What can hang from each mark
K_905: K_649 K_877 K_921
K_921: K_785 K_905
K_538: K_724 K_877
K_586: K_538 K_785 K_905
K_477: K_538
K_785: K_586 K_687 K_724 K_877
K_877: K_538
K_724: K_905
K_649: K_785 K_905

Known rows, with every way that one mark hangs from another
K_724{K_905{K_649 K_877 K_921}}: [ 0.15 -1.41 -1.41  0.85  0.78  0.22 -1.09 -0.02  0.47 -0.25  0.86 -1.11
 -3.34  1.08  0.21  0.42 -0.72  1.65  0.14 -1.49  2.50  0.45  1.19  0.56
  4.13  0.70  2.49 -3.01  3.36  0.11]
K_877{K_538{K_724}}: [-0.75  1.49  0.62  0.39 -1.47  0.33 -1.88 -1.78  0.01 -0.40 -0.50  1.28
 -0.30  0.01  0.29  0.12  1.32  1.24  4.26 -0.41  0.01 -1.83 -1.02  0.24
 -1.30 -1.08 -0.22 -1.17 -2.59  1.51]
K_905{K_921{K_785{K_877{K_538}}}}: [-0.71  0.37 -1.68  1.51 -2.79 -0.16 -7.01 -2.00  0.40 -2.35  1.22  0.22
  0.24  0.46 -0.03  0.60  1.99 -1.20  5.62 -2.27  3.49  0.79 -0.25 -0.81
  0.46 -0.43 -0.28 -1.93 -1.06  0.82]
K_877{K_538{K_724{K_905{K_921{K_785}}}}}: [-0.58  0.88 -0.25  1.30 -2.71  0.06 -6.71 -2.40  0.08 -1.31  0.18  0.76
 -2.55  1.05  0.79  1.53  0.71  2.01  5.38 -2.04  2.07  0.08 -0.08 -0.05
  1.17 -2.23 -1.78 -2.81 -1.07  4.61]
K_921{K_785}: [-0.61 -0.24  0.03  0.78 -0.50 -0.38 -2.96 -0.80 -0.01 -0.69  0.33 -0.10
 -0.18  0.01  0.08  0.63 -0.53 -0.36  0.45 -0.71  0.91  1.92 -0.06 -0.56
  0.02 -1.20 -1.94  0.20 -0.43  1.08]
K_649{K_785{K_586 K_687 K_724}}: [ 0.65  2.36 -0.90  0.83 -0.79  0.03 -4.60 -2.97  2.44  1.62  1.01  0.71
 -1.90 -2.95  1.10  0.57 -0.58  3.05 -4.14 -1.70  0.70 -0.46 -1.22 -0.65
 -2.85 -1.51 -0.68 -2.00 -2.47 -8.26]
K_586{K_538 K_905{K_649 K_921{K_785}}}: [-0.87  0.06 -0.04  3.95 -1.77  0.34 -0.85 -1.39  0.95 -1.61  0.61  0.85
 -1.93  1.10  1.48  1.44 -0.26  1.63  4.28 -1.86  2.77  2.16 -0.86  0.43
  0.74 -0.69 -0.53 -2.81  2.64  1.61]
K_877{K_538{K_724{K_905{K_649}}}}: [ 0.08 -0.09  0.39  1.49 -1.49  0.36  0.64 -0.93  0.09 -0.44 -1.03  1.51
 -3.64  2.38  0.63  0.65  0.06  3.61  1.93 -1.98  0.85  1.49 -2.11  1.33
  0.69 -2.07 -0.71 -2.85 -1.20  2.00]
K_586{K_905{K_649 K_921{K_785{K_687}}}}: [-0.38  0.35 -0.96  2.39 -0.77 -0.13 -2.97 -2.24  1.05 -1.17  0.87  0.04
 -1.52  0.76  1.39  2.17 -0.54  1.94  2.49 -1.93  3.12  2.76 -0.30  0.02
 -0.10 -2.20 -2.33 -3.37  1.26 -2.61]
K_477{K_538{K_724 K_877}}: [-1.76  2.70  1.41 -0.23 -1.92  1.11 -4.35 -2.88 -0.99 -2.12  0.61 -0.65
 -0.17 -1.74 -0.16  0.02  0.68  0.26  4.13 -1.16 -0.53 -0.07 -1.00 -1.48
 -1.19  1.27  0.06 -1.83 -2.90  1.23]
K_538{K_724{K_905{K_649 K_921{K_785}}} K_877}: [-2.08  1.63 -0.32  2.19 -2.04  0.69 -5.56 -1.42 -0.82 -1.34  2.16 -0.46
 -4.52  1.31  1.03  1.19 -0.62  3.66  2.52 -3.00  2.74  1.81 -0.76 -0.38
  2.13 -1.14 -1.86 -4.02  0.91  0.12]
K_586{K_538{K_724} K_785 K_905{K_877 K_921}}: [-1.15  3.81 -0.52  2.49 -0.53  0.63 -3.98 -1.29  1.72 -0.62  0.04  0.86
 -0.40 -2.14  1.73  0.57  0.15  1.43  6.24 -1.33  0.34 -2.99 -0.51 -1.50
  1.35  0.85  1.86 -3.94  1.05  1.35]
K_649{K_785{K_687 K_724} K_905{K_921}}: [ 1.27  2.94 -1.33  1.49 -1.16  0.43 -4.04 -0.95  1.68 -0.54  0.40  0.72
 -3.60 -2.65  1.16  1.43 -1.34  3.61 -1.38 -0.84  2.45 -4.51  0.15 -0.53
  1.44 -1.25 -1.81 -1.66 -0.97 -5.36]
K_724{K_905{K_649 K_877 K_921{K_785{K_586}}}}: [-0.48 -1.70 -2.04  1.22  0.16 -0.16 -5.21 -1.77  0.46  0.44  1.35 -0.47
 -4.07  0.43  0.81  0.90 -0.97  1.46 -1.24 -3.10  2.78  4.77  0.49  0.17
  2.60 -0.49  1.31 -3.55  2.31 -1.48]
K_905{K_877}: [-0.17 -0.41 -0.44 -0.51  1.29  0.01 -1.32 -0.99  0.50 -0.56  0.38 -0.41
 -0.21 -1.37 -0.48 -0.41  0.05 -0.93 -0.18  0.07  0.41 -1.39  0.82 -0.23
  1.91  1.06  1.94 -1.04  0.48 -0.44]
K_785{K_586{K_905} K_687 K_724 K_877}: [ 1.97  0.45 -1.98 -0.51 -2.26 -0.68 -3.99 -4.52  2.36 -0.28  3.02  1.72
 -0.95 -2.55  1.70  1.00  1.49  1.77 -0.20 -2.46 -0.27  1.89 -2.17 -0.22
 -1.07 -3.16 -0.61 -4.53 -3.83 -7.24]
K_538{K_724{K_905{K_649{K_785} K_877}}}: [-0.33  1.00 -0.46  1.78  0.91  0.56 -1.23  1.31  0.89  0.04 -0.59 -0.28
 -4.44 -0.26  0.38  0.15 -2.04  4.19 -1.91 -1.58  1.59 -3.48 -1.34  0.55
  2.20 -1.84  0.57 -3.93  0.92 -1.24]
K_724{K_905{K_877 K_921{K_785}}}: [ 0.02 -0.69 -1.34  0.57  0.01 -0.38 -6.19 -1.29  0.56 -1.41  1.18 -1.02
 -2.32 -0.27 -0.03  0.93 -0.57 -0.14  1.16 -1.49  2.25  0.08  1.74 -0.48
  4.50 -0.37  0.60 -2.45  1.54  2.27]
K_724{K_905}: [ 1.36 -0.70 -0.15 -0.16 -0.62 -0.31  0.08  0.41  0.09 -0.53 -0.33  0.39
 -1.61  0.83  0.17  0.52 -0.47  0.86 -1.88 -0.75 -0.37  1.52 -0.11  0.42
  2.49 -0.50 -0.24 -1.31 -0.21  1.98]
K_905{K_921}: [-0.41  0.48 -0.87  0.22 -0.49  0.24 -2.23 -0.13 -0.13  0.41  0.77 -1.04
 -0.10  0.29  0.34  0.35  0.53  0.22  2.47 -0.18  1.62 -0.96  1.34 -0.21
 -0.09  0.49  0.90 -0.55  1.67  0.11]
K_538{K_724 K_877}: [-1.81  2.61  0.92  0.20 -0.75  0.78 -2.72 -1.60 -0.94 -1.05  1.61  0.19
 -1.06 -1.04  0.27 -0.17  0.72  1.08  2.15 -0.60 -0.26 -1.23 -0.97 -0.65
 -0.10  0.28 -0.47 -1.93 -1.62 -1.04]
K_477{K_538}: [-0.13  0.14  0.63 -0.33 -0.84  0.15 -1.25 -1.24 -0.12 -1.03 -0.98 -0.98
  0.75 -0.24 -0.52  0.18 -0.03 -0.97  1.88 -0.39 -0.33  1.45 -0.17 -0.73
 -1.26  1.49  0.62  0.08 -1.50  2.10]
K_785{K_687}: [ 0.30  0.36 -0.30  0.03  0.06 -0.06 -3.06 -1.44  0.94 -0.48 -0.29  0.23
  0.69 -1.26  0.29  0.70  0.39 -0.04 -1.20 -0.36 -0.07 -0.11 -0.09 -0.72
 -0.31 -0.15 -0.95 -0.38 -1.60 -2.59]
K_921{K_785 K_905{K_877}}: [ 0.16 -0.74  0.43 -0.05 -0.37 -0.73 -4.08 -0.22  0.70 -2.97  0.62  0.89
 -0.99 -0.95  0.14  0.54 -0.40 -1.18 -0.02 -0.32  0.48  1.26  0.62 -0.18
  1.67 -0.41 -0.71 -2.90 -0.06  0.53]
K_477{K_538{K_724{K_905} K_877}}: [-0.48  1.94  1.22 -0.31 -2.26  0.74 -4.17 -2.54 -1.01 -2.59  0.16 -0.17
 -2.05 -0.72 -0.10  0.44  0.10  1.09  2.14 -1.90 -0.62  1.28 -1.21 -0.95
  1.20  1.00 -0.38 -3.11 -3.21  2.79]

Rows
[ 0.83 -0.34 -0.08  0.70 -3.59 -0.70 -4.58 -0.46  0.44 -4.67  0.62  2.70
 -0.22  1.02  0.19  0.63  1.47 -1.06  2.51 -1.89  1.43  3.17 -1.63 -0.15
  0.08 -1.24 -1.91 -3.53 -2.49  0.92] : K_921{K_785{K_877{K_538}} K_905}
[-1.64  1.99  0.18  1.26 -2.40  1.37 -3.99 -1.83 -1.12 -1.87  0.91 -1.34
 -3.74  1.14  0.44  0.80 -0.12  2.84  4.25 -2.78  1.69  1.76 -0.78 -0.64
  0.89  1.00  0.43 -4.04 -0.05  1.80] : K_477{K_538{K_724{K_905{K_649 K_921}} K_877}}
[ 1.05  1.18 -0.86  1.72 -2.52 -0.01 -0.30  2.55  1.88 -1.51  1.64  0.76
 -3.65  0.87  0.82  0.08 -0.80  4.08 -1.66 -2.12  2.06 -1.03 -2.81  0.29
 -0.93 -2.28 -1.52 -4.42  0.02 -5.24] : K_921{K_905{K_649{K_785{K_724 K_877}}}}
[ 1.13 -0.83 -1.84  0.72 -2.02 -0.33 -0.37  0.04  1.14 -0.44  2.29 -0.19
 -3.99  1.22  0.63  0.36 -0.17  3.84 -0.99 -2.63  1.08  1.67 -2.17  0.49
  2.80 -2.50 -1.24 -3.38 -0.83 -2.47] : K_785{K_724{K_905{K_649}} K_877}
[-0.20 -1.14 -1.08  2.20 -0.78 -0.09 -3.95 -2.43  0.78 -2.05  0.02  0.01
 -3.60  1.88 -0.02  1.01 -0.21  1.00  2.29 -2.44  3.94  2.73  0.56  0.49
  4.13 -0.16  1.16 -3.37  1.41  2.06] : K_724{K_905{K_649 K_877{K_538} K_921{K_785}}}
[ 0.84  0.78 -0.65  1.85 -1.69  0.11 -0.16  3.94  0.95 -2.12  0.18  1.28
 -2.28  1.39  0.47 -0.07 -0.67  2.25 -2.49 -1.73  2.10  0.43 -2.52  0.37
 -0.61 -1.14 -0.82 -4.00  0.86 -3.72] : K_921{K_905{K_649{K_785{K_877}}}}
[ 0.75 -0.22 -0.82  1.88  1.32  0.32  0.54  1.55  1.16 -0.62 -0.88 -0.44
 -3.59  0.34 -0.18 -0.06 -2.24  2.91 -4.17 -1.48  2.50 -1.05 -0.68  0.50
  3.58 -0.18  1.75 -3.20  2.13 -1.17] : K_724{K_905{K_649{K_785} K_877}}
[-0.37  0.34 -1.13 -0.44  0.08  0.30 -5.25 -0.60  0.26 -0.19  1.07 -0.78
 -2.45 -0.91  0.59  0.52  0.15  1.66  2.67 -0.78  0.96 -3.68  1.38 -0.16
  2.94 -0.68  1.29 -3.44  0.90  1.69] : K_538{K_724{K_905{K_877 K_921}}}
[ 0.93 -1.43 -0.15  1.13  0.05  0.02  1.11 -1.51  0.76 -2.09 -0.88  0.70
 -3.09  1.64 -0.42  0.11 -0.23  1.23 -0.62 -1.52  1.70  1.63 -0.56  1.10
  4.31  0.69  2.38 -3.25  0.20  1.41] : K_724{K_905{K_649 K_877{K_538}}}
[-0.70 -0.01 -0.12  1.87 -1.22 -0.13 -7.44 -4.10  1.58 -0.69 -0.01  2.23
  0.40 -3.04  0.97  1.01  0.78 -0.71 -1.77 -2.26  0.09  5.05 -1.05 -1.24
 -1.44  0.07 -1.35 -0.80 -2.91 -2.90] : K_921{K_785{K_586{K_538} K_687}}
[ 0.13 -0.31 -0.78  1.20 -3.14 -0.63 -3.10  0.18  1.53 -2.23  3.04  0.86
 -3.56  1.26  1.08  0.89 -0.11  2.71  0.77 -2.55  1.27  3.51 -2.25 -0.09
  0.09 -3.06 -3.75 -3.92 -0.99 -3.55] : K_921{K_785{K_724 K_877} K_905{K_649}}
[ 1.07  0.31 -0.10  0.57 -4.53 -0.89 -4.84 -2.06  1.60 -4.00  2.15  2.33
 -1.78  0.35  0.56  0.85  1.58  0.73  3.32 -2.11  1.16  2.24 -1.79 -0.14
 -0.02 -2.21 -2.71 -3.97 -3.53 -0.70] : K_921{K_785{K_724 K_877{K_538}} K_905}
[-0.40  1.84  0.65  0.02 -1.33  0.51 -2.44 -1.22 -0.90 -1.67  1.31  0.55
 -2.63 -0.37  0.44  0.27  0.28  2.11  0.35 -1.27 -0.48 -0.37 -1.11 -0.21
  2.37 -0.36 -0.67 -3.20 -1.75  0.89] : K_538{K_724{K_905} K_877}
[-0.04  2.76 -1.84  0.92 -1.81 -0.47 -3.18  0.00  1.71  0.35  1.67 -0.14
 -0.50 -1.00  0.68 -0.06 -0.22  1.57  0.79 -2.46  0.22 -0.11 -2.04 -2.05
  0.22 -1.08 -1.51 -1.22 -1.78 -3.45] : K_586{K_785{K_724 K_877}}
[ 0.85  0.64 -1.46 -0.49 -0.56 -0.07 -2.32 -4.46  1.79  0.84  3.27 -0.22
 -2.77 -1.61  1.37  0.63  0.61  1.86  2.85 -1.01  1.07 -1.20  0.91  0.56
  0.51 -0.76  3.31 -4.57  0.74 -4.21] : K_785{K_586{K_905{K_877 K_921}} K_724}
[ 0.95 -0.44 -0.93  0.10 -0.87  0.10 -2.84 -2.22  0.66 -1.93 -0.15  0.03
 -1.97  0.38 -0.31  0.32  0.97 -0.07  2.15 -0.90  2.29 -0.52  1.48  0.47
  4.26  1.08  3.55 -3.33  0.72  3.02] : K_724{K_905{K_877{K_538} K_921}}
[-1.92  2.35 -0.64  2.63 -0.03  1.19 -3.34 -0.88  1.05 -0.20 -0.44 -0.40
 -2.97  0.15  0.22 -0.09 -0.10  3.16  4.10 -1.28  4.12 -5.19 -0.46  0.10
 -0.59  0.13  2.71 -3.53  1.47 -1.68] : K_905{K_649{K_785} K_877{K_538{K_724}} K_921}
[ 0.22  3.64  0.56  2.60 -2.95  0.40 -2.03 -1.98  1.60 -1.79  1.12  1.34
 -2.78 -1.15  0.91  0.28 -0.50  2.41 -1.70 -2.43 -0.10  2.23 -2.02 -1.97
  3.76  1.89 -0.18 -2.55 -1.86 -0.22] : K_586{K_538{K_877} K_785{K_724{K_905}}}
[-1.96  0.96 -0.66  1.47 -0.05  0.90 -2.97 -2.31  0.51 -0.46  0.22 -0.30
 -2.27  0.42  0.42  0.02  1.03  1.99  6.41 -1.20  2.60 -2.72  0.09  0.44
  0.28  0.10  2.43 -3.16  0.87 -0.41] : K_905{K_649 K_877{K_538{K_724}} K_921}
[ 1.30  1.63 -0.27  2.21 -3.55  0.08 -0.32  0.67  2.22 -2.73  0.81  1.96
 -3.51  1.47  0.59  0.14  0.14  3.75  0.09 -2.31  2.72 -0.53 -3.04  0.73
 -0.90 -1.69 -0.51 -4.95 -1.34 -4.16] : K_921{K_905{K_649{K_785{K_724 K_877{K_538}}}}}
[ 0.96  1.52 -1.10  1.10 -2.87  0.27 -4.99 -1.06  0.73 -0.29 -0.34  2.55
 -2.70 -0.58  0.70  0.02  1.08  2.71 -0.68 -3.35  1.24 -0.22 -3.12  0.25
 -0.78 -2.65  0.81 -4.66 -3.58 -1.25] : K_649{K_785{K_586 K_877{K_538{K_724{K_905}}}}}
[ 0.42  0.53  0.11  0.21  0.13  0.47 -1.69 -2.32  0.06 -2.33 -1.31  2.57
 -2.61 -1.96  0.06  0.18  0.46  0.72  2.79 -0.09  0.33 -2.84 -0.56  0.64
  3.51 -0.61  0.89 -2.38 -3.02  1.41] : K_649{K_905{K_877{K_538{K_724}}}}
[-0.64  2.08 -1.75  2.03  0.55  0.63 -4.80 -1.96  2.81  0.26  1.35 -1.68
 -3.32 -1.87  0.60  0.73 -1.14  3.72 -0.14 -1.41  3.85 -4.52  0.56 -0.86
  0.35 -0.18  1.03 -3.23  1.39 -7.49] : K_905{K_649{K_785{K_687 K_724}} K_877 K_921}
[ 1.04 -0.71 -1.20  0.31  0.48 -0.24 -2.11 -2.76  2.52 -0.73  1.43 -0.29
 -4.29 -0.87  0.59  1.00 -0.95  3.26 -2.95 -1.79  0.97  0.62 -0.20  0.23
  3.61 -1.15 -0.29 -3.55 -0.93 -4.52] : K_785{K_687 K_724{K_905{K_649 K_877}}}
[-1.05  0.28 -0.37  0.99 -1.79  0.80 -3.41 -0.58 -0.46 -0.03 -0.55 -1.44
 -3.49  1.64  0.69  1.13 -0.69  3.34  4.48 -2.20  1.25  1.01 -0.77 -0.15
 -0.16 -0.72 -0.26 -2.68  0.59  2.97] : K_477{K_538{K_724{K_905{K_649 K_921}}}}
[-1.30 -0.45 -1.35  0.91  1.23  0.56 -1.33 -0.24  0.55  0.01  1.01 -1.70
 -1.80  0.27  0.09 -0.06 -0.17  0.83  2.07 -0.74  2.70 -0.99  1.31  0.17
  1.60  1.22  2.73 -1.76  3.35 -2.06] : K_905{K_649 K_877 K_921}
[ 0.26 -0.24 -0.27  0.88 -2.34 -0.55 -4.69 -3.02  2.26 -0.26  2.13  2.07
 -3.64 -0.39  2.01  1.68 -0.67  3.38 -2.59 -2.75  0.31  6.71 -1.90  0.05
 -2.49 -2.88 -3.87 -3.97 -2.30 -7.73] : K_921{K_785{K_586 K_687 K_724} K_905{K_649}}
[ 1.57  0.22 -0.49 -0.27 -0.53 -0.25 -1.40 -3.43  1.11 -0.11  0.54  2.06
 -0.02 -1.61  1.30  1.18  0.50  0.59 -1.59 -1.16 -0.37  3.42 -0.92  0.47
 -1.39 -1.00  0.12 -3.02 -2.16 -4.14] : K_785{K_586{K_905} K_687}
[-1.54  0.42  0.16  1.11  0.48  0.59 -1.09 -2.26  0.49 -0.82 -0.26  0.66
 -2.14  0.20  0.07 -0.18  0.57  1.80  3.68 -0.84  1.39 -1.46 -1.05  0.66
  0.19 -0.27  1.53 -2.63 -0.83 -0.86] : K_905{K_649 K_877{K_538{K_724}}}
[ 0.45  2.55 -1.54  1.75 -2.94  0.49 -6.37  0.18  0.66 -1.57 -0.18  0.67
 -2.14  0.42  0.48  0.41  1.22  2.88  3.50 -2.51  3.15 -4.30 -1.46 -0.09
  0.57 -2.25  0.67 -4.32 -1.10  1.19] : K_649{K_785{K_877{K_538{K_724{K_905{K_921}}}}}}
[ 0.65  0.95  0.04  1.58  0.77  0.08 -2.12  0.97  2.10 -2.35 -0.84  1.02
 -2.16 -1.03  0.39  0.46 -1.37  1.82 -4.22 -0.89  2.11 -0.81 -0.61 -0.11
  0.12  0.49  0.34 -4.32  0.88 -5.89] : K_921{K_905{K_649{K_785{K_687}} K_877}}
[ 0.34  0.47 -1.35  1.23 -0.57 -0.15 -6.32 -1.75  0.14 -1.91  0.06  1.20
 -1.58 -1.77  0.74  1.99 -0.72  0.29  0.75 -1.13  2.22  1.32  0.79 -0.71
  2.78 -1.11 -3.30 -0.80 -1.08 -0.89] : K_649{K_905{K_921{K_785{K_687}}}}
[-1.59 -0.10 -1.63  1.69  0.92  0.06 -6.87 -2.84  1.39 -1.03  0.92 -1.34
 -1.35 -1.27  0.42  1.21 -0.36  0.34  1.49 -1.86  3.48  0.83  0.97 -0.93
  1.41  0.16 -0.48 -2.04  1.45 -3.60] : K_905{K_649 K_877 K_921{K_785{K_687}}}
[ 0.58  1.19 -0.17 -0.43 -0.39  0.00 -4.43 -6.21  1.69 -1.13  0.18  2.79
 -0.72 -3.00  1.17  0.90  1.84  0.92  2.63 -1.50 -0.27 -0.24 -1.29  0.63
 -0.88 -1.32  1.83 -5.22 -4.03 -3.20] : K_785{K_586{K_905{K_877{K_538{K_724}}}} K_687}
[ 1.75  1.82 -0.23  1.42 -0.53  0.34 -0.70 -1.87  1.77 -2.30 -0.54  1.82
 -4.29 -2.42 -0.18  0.10 -1.00  2.45 -0.77 -0.28  2.00 -4.61 -0.59  0.52
  3.76 -0.30  1.34 -2.45 -2.12 -1.99] : K_649{K_785{K_724} K_905{K_877{K_538}}}
[ 0.59  1.13 -2.88  0.91 -2.55 -0.39 -8.95 -2.80  1.38 -2.25  2.60  1.05
 -2.50 -2.60  1.18  1.81  0.32  1.50  1.59 -2.52  2.26 -0.69 -0.47 -1.24
  3.23 -2.72 -3.81 -2.31 -2.71 -3.98] : K_649{K_905{K_921{K_785{K_687 K_724 K_877}}}}
[ 0.75  0.41 -0.95  0.00 -1.05  0.12 -0.78 -1.94  0.18  0.93  1.37  0.64
 -1.16  0.20  1.51  0.84  0.73  0.93  2.09 -1.19  0.87  2.06  0.22  0.90
 -1.14 -0.72  2.17 -3.11  1.12 -1.71] : K_785{K_586{K_905{K_921}}}
[ 0.44  0.33  0.77  0.20 -2.61 -0.76 -3.06 -0.76  1.28 -1.79  1.77  1.03
 -2.48  0.04  0.98  1.20 -0.54  1.64  0.32 -0.74 -0.31  1.53 -0.44 -0.04
 -0.42 -2.31 -3.58 -2.31 -1.35 -0.79] : K_921{K_785{K_724} K_905}
[-0.43  1.85 -2.61  2.70 -0.72  0.50 -5.22  0.74  1.37 -0.60  0.42 -0.61
 -0.93 -0.41  0.50  0.52  0.00  2.19 -0.39 -2.61  4.09 -1.89 -1.10 -1.00
 -0.88 -0.53 -0.02 -2.80  1.25 -6.35] : K_905{K_649{K_785{K_687 K_877}} K_921}
[-0.31  1.89  0.96  1.98 -0.69  0.59 -1.26  0.73  1.20 -2.17 -1.09  1.98
 -3.45  0.44  0.49 -0.03 -0.25  3.22  1.52 -0.90  1.73 -2.81 -1.66  0.95
 -0.93 -0.85  0.91 -5.05 -0.15 -1.87] : K_921{K_905{K_649{K_785} K_877{K_538{K_724}}}}
[-0.50  1.29 -0.53  1.86  0.87  0.46 -0.10 -0.51  2.07  0.56  1.03 -1.25
 -3.78 -1.04  0.07 -0.28 -1.75  3.71 -1.70 -0.82  2.53 -3.79 -0.82  0.06
  0.86 -0.74  1.30 -2.41  1.09 -4.99] : K_905{K_649{K_785{K_724}} K_877}
[ 0.90  1.17 -1.87  1.05  0.86  0.58 -3.58 -0.15  0.37  0.14 -0.17  1.12
 -3.48 -2.78  0.46  0.05 -1.18  1.00 -2.41 -1.19  2.51 -2.47  0.77  0.02
  2.59  0.68  2.97 -2.63  1.04 -3.81] : K_649{K_785{K_586} K_905{K_877 K_921}}
[ 0.83  2.99 -2.57  1.42 -1.67 -0.22 -5.13 -0.84  1.45 -1.33  0.83  0.60
  1.16 -0.98  1.37  1.34  0.52  0.49  2.25 -2.37  1.81  0.53 -1.27 -1.97
  0.27 -0.59 -0.78 -3.73 -0.61 -3.44] : K_586{K_785{K_687 K_877} K_905{K_921}}
[-1.08  2.45  0.44  0.02 -2.74  1.03 -6.25 -2.38 -0.96 -2.37  0.94 -1.20
 -2.12 -0.64  0.27  0.79  0.54  1.36  4.46 -2.09  0.68 -0.12 -0.03 -1.13
  1.11  1.39  0.66 -3.55 -1.43  3.29] : K_477{K_538{K_724{K_905{K_921}} K_877}}
